Each row comes from the steps of one walk. Every step used is in the known rows, and no mark comes twice. Write the walk behind each row, first mark first.
Known rows
h > d: [-0.63 -2.25 -0.89  2.02 -1.70  0.45  2.40  0.41 -1.79  2.36  0.55 -2.13
  1.95 -2.57 -1.75 -2.18 -1.92 -0.17 -0.90  0.77  2.53  1.49 -2.96 -1.04
  1.78  3.74 -0.77  0.96]
v > k > d: [-2.51 -2.49 -0.89  0.93 -2.99  1.49  0.80 -3.51 -0.77  3.51  7.12  2.18
  1.92  1.25 -1.74 -6.08  0.42 -0.08  1.43 -2.08 -1.06 -1.65  2.24 -0.19
 -1.31  4.79 -0.28 -3.42]
m > d > x: [ 0.71  0.70 -2.45  3.34 -3.98 -1.55 -1.83  0.30  2.03 -3.46  3.79 -0.22
  6.07 -7.15  3.88  0.06  2.66  1.99  1.65 -0.95  1.37  3.94  1.92  1.83
 -1.56 -1.47 -1.79 -1.48]
q > g > d > m: [-2.66 -1.39 -4.92  2.04 -3.42 -1.50 -0.67 -1.66 -6.43 -0.74  0.81  3.98
  0.68 -0.28 -0.47  1.75  1.16  0.65  3.12  0.32 -1.07  0.66  3.81  0.70
  0.78  1.43  3.52 -5.17]
d > m: [-0.46  1.51 -0.25  0.50  3.36 -1.08 -1.49 -0.34 -2.51 -1.43 -0.61  3.14
  0.88 -1.70  2.12  1.18  1.43 -1.14  0.56  0.03 -1.10  2.19  0.11  0.25
 -2.21 -3.36 -0.96 -4.52]
n > d: [ 1.35 -1.74 -2.25  1.51 -0.05 -2.05 -0.89  1.30  0.30 -1.97  1.60  0.40
  2.78 -1.07  3.42 -3.86  0.67  0.89 -0.90  0.73  0.05  1.21 -1.05  0.74
 -0.39  3.51 -1.29 -0.68]
e > g > q > d > n > v: [-1.74 -4.97 -5.78 -0.17  0.16  2.03  2.43 -2.96 -0.27 -2.23 -1.77  0.41
 -4.22 -3.08  6.04 -1.81 -2.47  1.92 -1.02  0.30  0.20  0.00  5.59 -1.64
  1.79  1.46  3.41 -3.29]
e > g > q > d > k > v: [-7.60 -4.13 -4.95  2.75  2.59 -0.62 -2.73 -1.80  0.54  3.51 -1.28 -0.35
 -3.72 -1.29  4.62  1.62 -4.02  1.18  1.28 -0.83 -0.30 -1.12  7.02 -0.95
  0.24 -0.87  7.67 -0.74]
g > q > d > k: [-4.00 -2.52 -4.97  1.63  0.98 -1.96  0.02 -2.81 -2.84  1.58 -2.53  3.53
  0.99  0.61  4.59  1.62  0.00  2.84  0.19  3.02  1.72  2.42  2.15 -0.38
  1.31  4.32  4.69 -3.97]
q > d: [-1.97 -1.72 -3.80  1.52 -1.92 -0.94  1.79 -0.74 -1.07 -0.51 -0.32  0.06
  2.49  1.34  2.43 -1.19  0.82  0.77  2.36  1.46  0.62 -0.16  0.29 -0.37
  1.67  3.11  0.63  0.42]
e > g > q > d > n: [-2.78 -3.62 -4.75  1.01  1.41  0.77  1.81 -3.34 -2.35  0.12 -1.49  1.51
 -4.46 -2.58  4.56  0.65 -1.98  1.19  0.22  0.75  1.13  0.27  4.43 -2.25
  2.62  1.81  3.95 -4.45]
h > d > g > q: [-1.24 -3.08 -0.86  1.85 -0.13 -0.04  1.09 -2.72 -2.60  4.71  0.76 -0.84
  0.61 -5.31  1.00  1.38 -1.20  1.48 -2.08  0.48  3.37  2.27 -0.19 -1.21
  5.32  5.91  3.64 -4.05]
x > d > n: [ 3.84  3.05 -1.86  3.55  1.62 -1.97  0.16 -2.60 -1.47 -1.49  4.71 -2.40
  0.00 -1.92  0.34 -3.60  1.21 -0.13 -1.81  1.36  1.66  3.43 -2.48 -0.63
  5.56  3.73  0.22 -5.34]
k > d > m: [-2.50 -0.49 -0.42  3.25 -0.24 -2.17 -3.65 -2.65 -2.57 -0.38  4.31  2.41
  3.14 -3.21 -0.13 -0.02  0.86 -1.32  0.23  0.60 -2.07  0.66 -0.46  0.15
 -2.18 -0.25  0.75 -3.88]
k > d > q > g: [-4.67 -1.77 -3.96  0.38 -4.16 -1.99 -3.19 -1.55 -1.20  2.86  4.89  0.12
  2.35 -5.07  0.51  1.67  1.08  1.73  2.25  2.57  0.43 -0.90  1.48 -0.85
  3.38  3.61  3.16 -6.12]
n > v > k > d > m: [-1.06 -2.94 -2.59 -0.52 -2.02  2.15  0.46 -2.80  0.36 -1.05  5.57  2.91
  2.54 -0.82  2.01 -8.06  0.80  0.28 -0.10 -2.55 -3.16 -0.29  3.54  0.86
 -3.91  1.47 -1.61 -4.89]
k > d > h: [-3.66 -0.45  0.02  1.72 -2.94 -4.37 -2.27 -0.96 -0.89 -0.50  1.75  0.39
  2.32 -4.06  0.82 -0.32  0.54 -1.27 -0.23  2.40  1.39 -0.67  2.93 -0.16
 -0.53  5.06 -0.46 -1.58]
q > g > d: [-2.22 -2.70 -4.69  1.66 -5.96 -0.72  0.61 -1.37 -4.45  0.66  1.16  1.37
 -0.02  1.18 -2.23  0.77 -0.18  1.75  2.67  0.30  0.01 -1.14  3.79  0.57
  2.42  4.09  4.23 -1.65]
g > q: [-0.86 -3.15  0.38 -0.13  0.68 -0.56 -0.40 -2.84 -1.86  0.53 -0.89  0.65
 -1.85 -1.99  0.13  2.68 -1.33  2.18 -2.72  2.37  0.86  1.96  1.44  0.03
 -0.49  0.75  1.95 -2.13]
n > v > k > d: [-0.71 -4.01 -2.40 -0.94 -4.51  2.97  1.72 -2.57  2.16  0.05  5.98  0.49
  1.83  0.48  0.40 -8.91 -0.27  1.07 -0.43 -2.49 -2.29 -1.87  3.49  0.54
 -2.34  4.05 -0.92 -1.60]
g > d: [-0.70 -2.57 -0.35  3.30 -3.13 -0.28  0.54 -3.08 -4.14 -1.34  1.41  0.23
  0.41 -0.91 -2.50 -0.70 -1.11  0.29 -0.12  1.13 -0.06  0.20  0.21  1.46
 -1.14  4.00  2.79 -0.18]
g > e: [-1.23 -1.84  1.48  0.87  0.55 -2.85  0.20 -2.59 -3.70 -0.14 -2.17  0.04
 -0.73 -2.16 -0.66  0.03  1.29  0.81 -0.66  1.71  0.11  0.00  4.21  0.11
 -1.28 -4.83  3.10  2.00]
e > g: [-2.32 -1.58 -2.32 -0.98  0.28  2.45  0.66  0.05  1.79  1.64 -0.22  0.29
 -3.92 -1.29  0.70 -0.82 -2.90 -1.16  1.50 -4.04 -0.27 -2.66  3.21 -0.66
 -0.45 -3.29  1.94  0.02]
x > d: [ 1.62  0.57 -2.24  2.43 -0.84 -1.40 -0.05 -2.40  0.52  0.39  4.63 -3.09
  1.14 -1.26 -2.00 -3.84 -0.52  0.07 -0.93 -0.08  1.41  1.73 -1.88  1.13
  2.90  1.27  0.54 -1.86]
m > d > h: [-2.78  1.42 -1.87  0.57 -4.32 -2.74 -1.12  0.79  1.28 -3.28  1.38 -3.05
  4.59 -6.12  4.29 -0.53  2.14  1.34  0.93  1.12  1.64  3.09  3.87 -0.46
  1.22  1.11 -3.56 -2.10]
h > d > n > v: [ 3.02 -1.21 -1.64  1.82 -0.63  1.34  3.34  0.70 -1.44 -2.04  0.27 -2.65
  1.00 -3.99  2.24 -4.76 -0.59  0.36 -3.18  1.98  1.62  2.88 -2.37 -2.22
  3.47  5.98 -1.77 -1.44]
v > k: [-0.68 -0.69 -0.63 -1.45  0.05  2.63  2.76 -1.32 -0.37  2.62  2.84  2.63
 -0.28  2.85  0.14 -5.22  0.91  0.20  1.55 -2.70  0.00 -0.51  2.64 -0.15
 -1.15  2.28 -1.82 -3.54]

Write each row's walk
[-2.88 -1.14 -1.11  1.34 -0.31  0.51 -0.45 -3.68 -2.78  2.26  6.71  4.77
  2.62 -0.20  0.05 -5.21  1.67 -1.08  1.71 -2.16 -1.88  0.07  2.26  0.10
 -3.06  2.06 -1.04 -7.02]
v > k > d > m
[-2.85 -4.02 -5.84 -2.80 -5.53  2.35  0.94 -1.84  1.32  1.70  6.23  1.10
  1.83 -2.07  2.51 -6.59  1.03  2.71  1.78 -0.98 -1.07 -1.63  5.22 -0.07
  0.83  4.65  0.40 -6.87]
n > v > k > d > q > g
[ 0.81 -0.25 -2.29  2.20  0.59 -1.97 -1.32 -5.51 -0.32  2.74  4.88 -1.64
 -0.20 -3.79  0.76 -0.26  0.18  1.48 -1.84 -0.54  2.39  2.67  0.76  0.95
  6.44  3.47  5.00 -6.88]
x > d > g > q
[ 0.35 -1.54 -1.60  1.97  1.42 -4.47 -1.78 -1.61 -2.00 -0.15  0.66  1.21
  2.28 -3.97  5.47 -2.29  3.39  1.18 -0.31 -0.05  0.32  0.28  3.87  0.55
  2.41  1.39  4.02 -2.35]
n > d > g > e
[-3.06 -3.88 -2.58  1.88 -2.55  2.04  1.20 -2.70 -1.92  0.28  0.82  0.52
 -3.39 -2.22 -1.42 -1.40 -3.90 -0.93  1.41 -2.96 -0.37 -2.51  3.45  0.63
 -1.37  0.36  4.32 -0.13]
e > g > d
[-1.96 -2.86 -2.15 -1.73 -4.24  0.51  1.73 -1.48  1.70 -1.09  3.49  1.24
  1.83 -1.42  2.75 -8.22  0.67  0.15 -0.37 -1.11 -0.31 -1.30  6.35  0.57
 -2.76  5.91 -2.74 -3.02]
n > v > k > d > h
[ 1.77  0.43 -3.27  0.17 -3.59  3.03  1.94 -1.39  1.91 -4.24  6.16 -2.48
  3.47 -2.95  5.39 -7.57  3.15  2.99 -0.35 -1.47 -1.63  3.30  2.98 -1.33
  2.56  2.53 -3.79 -5.20]
m > d > n > v > k
[ 1.74  0.27 -0.24  3.24  0.79 -0.06  2.56  0.22 -3.67  0.45  0.58 -1.62
  0.89 -3.39  0.55 -1.94 -0.12 -0.38 -1.90  2.39  2.83  3.00 -3.59 -2.81
  4.41  6.11 -1.16 -2.54]
h > d > n
[-2.59 -2.13 -3.07 -0.67 -2.73 -2.81  0.35 -1.04 -4.13  1.72 -2.16  1.05
 -1.15  0.02 -0.66  1.39  2.05  2.05  2.14  0.87  0.13 -1.36  7.43 -0.67
  2.25 -3.84  4.55  0.46]
q > g > e
[-2.94 -1.40 -2.96  1.93 -0.56 -3.31  0.83 -3.65 -3.21  1.35 -1.18  0.89
  1.98 -1.58  4.53  0.28  3.42  1.08  2.81  0.61  0.92 -0.93  5.37 -0.59
  4.40  0.90  6.06 -1.43]
q > d > g > e
[-3.84  2.11 -0.41  3.48  4.15 -2.34 -5.62  1.77  1.60  2.62 -0.19 -1.16
 -0.09  0.94  2.78  1.31 -0.59 -0.26  0.44 -0.25 -1.57  0.29  2.61 -0.12
 -0.29 -0.58  4.47  0.73]
d > k > v
[-0.12 -0.54 -4.34  2.67 -3.76 -1.04  0.61 -1.61 -6.09 -1.08  1.22  1.87
 -0.95  0.48 -0.22  0.99  1.47  1.38  1.81  1.87  0.21  0.43  3.32 -1.02
  4.94  6.26  3.93 -4.70]
q > g > d > n
[-5.88 -3.85 -6.78  0.55  1.12  0.72  0.64 -2.46 -0.76  2.91 -2.61  3.43
 -2.96 -0.78  4.89  0.70 -2.75  1.43  1.64 -1.22  1.29 -0.61  5.30 -0.83
  0.78  0.83  6.09 -3.55]
e > g > q > d > k
[-3.74 -1.93 -0.94 -0.10 -1.44  1.04 -0.15 -3.65 -0.92  3.98  7.26  1.83
  2.10 -3.08  0.52 -4.60  1.23  0.60  1.44  0.25  0.23 -0.33  1.28 -0.35
 -0.67  5.05 -0.32 -8.04]
v > k > d > q
[-5.08 -4.53 -5.19  0.52  1.86  0.35  0.70 -3.42 -2.55  0.54 -1.78  3.21
 -2.87 -3.38  4.29  1.33 -2.46  0.59  1.27 -0.58  0.06  0.44  4.93 -0.71
 -1.05 -2.70  3.59 -4.78]
e > g > q > d > m
[-4.27 -3.34 -2.88  0.93 -1.06  1.74  0.18 -2.92 -2.17  0.93  0.99  0.27
 -3.28 -6.56  0.84  0.08 -3.15 -0.11  1.49 -0.82  0.78 -1.24  2.57  0.46
 -0.70  0.74  4.32 -4.67]
e > g > d > q
[-2.84 -2.76 -0.23  2.49 -1.74 -1.72 -3.63 -5.45 -1.12  3.34  4.97  0.77
  1.23 -4.31  0.56  2.62  0.16  1.14 -1.44  0.50 -0.17 -0.58  2.21 -0.20
  3.37  4.96  6.08 -4.87]
k > d > g > q
[-5.73 -3.68 -3.29 -0.69 -3.37 -1.30  0.02 -4.61 -4.17  5.15  5.65  2.56
  1.25 -3.28  0.03 -3.54  2.68  2.37  3.03  0.84  0.30 -1.25  7.12 -0.82
  1.00  1.86  3.26 -7.64]
v > k > d > q > g > e
[-6.12 -2.12 -2.88  4.64  0.78  0.30 -3.50 -1.25 -0.58  2.35  0.88 -0.37
 -3.63 -1.37  0.67 -0.24 -4.37 -1.07  1.64 -3.17 -1.58 -2.37  5.73  0.61
 -1.57  0.01  8.03  0.54]
e > g > d > k > v
[-1.25 -1.10 -0.60  3.74 -0.11 -1.42 -0.81 -3.28 -6.54 -2.64  0.95  3.12
  1.11 -2.54 -0.49  0.38  0.17 -0.73  0.36  1.16 -1.33  2.26  0.29  1.59
 -3.07  0.99  1.88 -4.16]
g > d > m
[ 0.95 -2.44 -2.21 -3.13 -1.83  3.93  3.51 -0.62  2.32 -0.81  2.21  0.97
 -0.08  1.86  2.16 -8.17  0.19  1.25 -0.25 -3.02 -1.35 -0.78  3.92  0.60
 -2.14  1.87 -2.36 -1.83]
n > v > k
[-1.71  2.48 -2.53  5.50  2.62 -3.58 -5.10 -0.87  2.03  2.72  4.61 -4.00
  1.06 -0.24  0.51 -2.62 -1.08 -0.05 -0.50 -0.42 -0.05  1.98  0.47  1.04
  2.67  0.86  4.74 -1.16]
x > d > k > v
[ 0.93 -0.31 -2.64  2.02  2.92 -3.12 -2.15  0.94 -1.93 -3.31  1.01  3.21
  3.53 -2.63  5.39 -2.78  2.07 -0.20 -0.40  0.69 -0.97  3.04 -1.14  1.01
 -2.20  0.50 -1.98 -4.60]
n > d > m
[-2.62  0.59 -2.35  0.34 -3.05 -0.09 -2.16 -0.88  1.56 -1.34  4.54 -4.12
  4.97 -8.66  3.87  0.36  1.81  3.19  1.00  1.85  0.58  3.84 -0.69 -0.34
  2.42 -0.90 -1.50 -5.49]
m > d > q
[-4.68 -5.61 -4.94  0.08 -0.59  1.16  1.74 -3.15 -0.72  1.55 -1.40  0.87
 -3.53 -2.07  2.68  0.56 -3.41  1.44  1.01 -0.62  0.93 -1.08  4.88 -0.93
  0.47 -0.26  4.18 -1.59]
e > g > q > d
[-3.09 -4.34 -2.01 -1.02  0.85  1.96  0.33 -2.46  0.11  1.99 -1.08  0.96
 -5.60 -3.07  0.78  1.59 -4.12  0.84 -0.97 -1.82  0.53 -1.02  4.64 -0.54
 -0.83 -2.75  3.59 -1.85]
e > g > q
[-0.35 -0.29 -0.47  1.93 -0.71  1.07  0.74 -3.69 -2.39  1.89  7.12  2.69
  0.98  0.66  0.33 -5.84  2.02 -0.42  0.48 -0.59 -0.69 -0.16  1.68 -1.64
  1.18  6.86 -0.60 -6.50]
v > k > d > n
[ 0.44  0.88 -3.31  2.63  0.74 -1.49  1.87 -1.02 -2.96 -2.37 -0.35  0.66
  1.47  0.60  4.66 -1.01  2.61  0.44  1.45  3.25  0.77  1.46 -0.23 -2.15
  4.27  5.35  0.36 -3.16]
q > d > n
[ 1.62 -0.76 -4.61  1.16 -0.69 -0.05  2.69 -0.53 -0.74 -4.88 -0.79 -0.54
  1.58  0.08  6.23 -3.81  2.20  1.22  0.03  2.72 -0.26  1.20  0.92 -1.43
  3.40  5.24 -0.25 -1.99]
q > d > n > v
[-2.18 -1.95 -0.63  2.08 -1.54 -0.82 -0.41 -3.22 -4.32 -0.79  1.45 -0.01
  0.66 -5.77  0.12  1.02 -0.38  1.14  0.00  3.72  1.14  1.67 -0.85  1.19
 -0.23  4.32  2.74 -5.39]
g > d > q
